What can hang from each mark
goka: tevudu
zize: gekud geva gurul
ludef: lelud tevudu zize
tevudu: ludef
lelud: goka gurul ludef
gekud: zize

Every row comes from one small tree of marks. The marks that hang from a mark follow it in brackets, in alphabetical order. Every link used is in the known rows. Which tree was each row made from?
In the rows, zero is written as 128.
Known rows
gekud(zize(geva gurul)): [180 145 135  88 118  99  50 120 126 155  74 115 131 171 117 105 176 152
 110 148]
ludef(lelud zize(geva)): [110 147 137 151 116  92  83 147 100 119 114  99 125 123 116 131 185 129
 137  98]
tevudu(ludef(zize(gurul))): [ 83 107 222 120 138 112 140 117 111 131 129 142 111 131 127 115 126 133
 120 156]
tevudu(ludef(lelud zize)): [102 123 188 149 136 105 174 150 118 103 123 129 115  91 100 128 158 107
 117 123]
goka(tevudu(ludef)): [ 93 139 170 118 131 100 184 120 157  99  87 148 105 126 139 103 138 137
  95 155]
goka(tevudu(ludef(lelud))): [122 150 166 116 138  89 203 140 184  90  70 121 115 128 113 121 154 136
  83 137]
lelud(goka(tevudu(ludef)) gurul): [ 90 119 149 134 156 164 209 150 146 112 113 147 108 136 176 120 139 130
  74 154]
ludef(lelud(goka) tevudu): [183 126  93 116 129 166 148 144 168 114 113 107 149 138  59 100 119 103
 117 125]
gekud(zize(gurul)): [200 130 146  78 123 120  74 106 137 164  83 134 117 157 109 136 141 131
  98 154]
goka(tevudu): [122 145 134 109 118 113 116 100 153 118  94 139  96 149 144 140 133 137
 101 136]
tevudu(ludef(zize(gekud geva gurul))): [ 78 153 148 153 136  65  77 131  83 132 118 120 142 106 164  91 143 161
 150 138]
lelud(goka): [122 123 122 149 122 165 109 127 121 115 132 156 122 132 110 114 109  98
  84 125]
ludef(lelud zize): [128 130 149 139 122 117 104 131 114 123 124 116 109 118 104 166 154 107
 126 105]
ludef(lelud tevudu zize): [163 124 126 108 121 133 128 129 135 130 119 100 123 119  76 131 140 120
 167 123]
goka(tevudu(ludef(zize(gurul)))): [ 75 115 220 109 158 100 167 107 150 113  97 130  88 141 156 138 134 144
  98 174]
tevudu(ludef(lelud(goka) zize)): [ 93 111 176 174 157 139 199 162 129  87 132 130 114  84  93 123 140  76
  83 127]
lelud(goka ludef): [119 109 107 141 101 148 127 105 147 107 178 173 140 167 105 123  76  95
  82 104]
goka(tevudu(ludef(zize(gekud)))): [ 78 148 129 155 154  81 148 118 116 103 105 141 101  67 183 137 131 126
 129 147]
zize(gekud): [141 164  71 145 106 103  49 114  98 141 124 148 140  96 146 131 109 132
 140 109]

Which tree is each row?
[ 68 157 116 183 130  75  92 142  62 114 128 135 138  66 164  85 152 138
 159 128] | tevudu(ludef(zize(gekud geva)))
[142  78 136 102 127 165 133  88 161 131 178 133 138 187  92 121  64 114
 130 137] | lelud(goka ludef(tevudu zize(gurul)))
[132 178  85 128 106  77   8 115 108 154 101 117 161 152 153 106 128 174
 140 118] | zize(gekud geva gurul)
[ 99 104 168 164 158 168 206 182 109 121 144 125 120  98 137 144 156 101
  99 123] | tevudu(ludef(lelud(goka gurul) zize))
[104 119 183 139 139 131 179 167 102 139 138 124 120 103 143 150 171 132
 133 122] | tevudu(ludef(lelud(gurul) zize))
[ 92 165  82 175 112  83  30 125  60 135 130 124 131  88 169 124 150 138
 168 107] | ludef(zize(gekud geva))
[123 129 151 158 140 139 194 165 153  90 111 136 141 108  78  99 135  93
  68 122] | tevudu(ludef(lelud(goka)))
[166 112  93  77  83 161 128 106 139 164 179 148 164 191 123 119  91 165
 173 115] | lelud(gurul ludef(tevudu))
[149 104 159  81 123 144  92  97 128 156 128 114 120 159 104 112 108 147
 168 156] | ludef(tevudu zize(gurul))
[195 136  98  82 105 160 131 153 145 164 117 103 155 159 103 130 145 163
 166 120] | ludef(lelud(gurul) tevudu)
[137 124 175 111 132 110  91 118 136 144 111 102 114 152 106 174 140 131
 117 120] | ludef(lelud zize(gurul))
[141 149  87 115 120  97  27 111 100 160 115  94 154 130 141  94 124 173
 197 139] | ludef(tevudu zize(gekud geva gurul))
[159 101  88 112 103 167 144  98 167 112 174 154 157 172  77  88  62 110
 126 124] | lelud(goka ludef(tevudu))
[140  98 120 106  98 136 125  89 131 127 182 148 134 154  98 119  86 122
 177 123] | lelud(ludef(tevudu zize))
[120 115 100 122 124 162 159 111 168 123 158 153 120 192 176 170  98 129
  80 113] | lelud(goka(tevudu) gurul ludef)
[154 121  49 117 102 138  99 105 101 170 195 138 159 127 171 153  86 152
 209 107] | lelud(gurul ludef(tevudu zize(gekud)))
[ 67 121 193 135 145 105 186 119 127  93 108 140  81 103 154 128 146 121
 108 160] | goka(tevudu(ludef(zize)))
[133  84 107 128 118 170 147 102 142 110 193 145 135 147  92 110  74  92
 143 127] | lelud(goka ludef(tevudu zize))
[116 146 117 161 144 106 146 169  88 147 134 119 137  68 173 163 155 138
 149 106] | tevudu(ludef(lelud(gurul) zize(gekud)))
[159  96  79 105 103 196 155 120 150 147 188 149 163 185 122 109  77 135
 141 118] | lelud(goka gurul ludef(tevudu))
[ 65 102 176 153 171 166 213 145 120 111 130 140  84 108 192 144 145 115
  88 158] | lelud(goka(tevudu(ludef(zize))) gurul)
[184 148  56 122 130 137  99 150 104 174 132  90 148  93 152 166 141 150
 196 111] | ludef(lelud(gurul) tevudu zize(gekud))
[174 136  52 156 148 147 113 142 130 125 129  94 145  72 104 136 111  96
 148 113] | ludef(lelud(goka) tevudu zize(gekud))
[147 137 107 129 150 159 162 153 171 127  96 109 113 156 157 179 151 127
  70 115] | ludef(lelud(goka(tevudu) gurul))
[180 149  67 133 127 111  95 130 121 142 119  97 146  79 107 141 127 126
 182 110] | ludef(lelud tevudu zize(gekud))
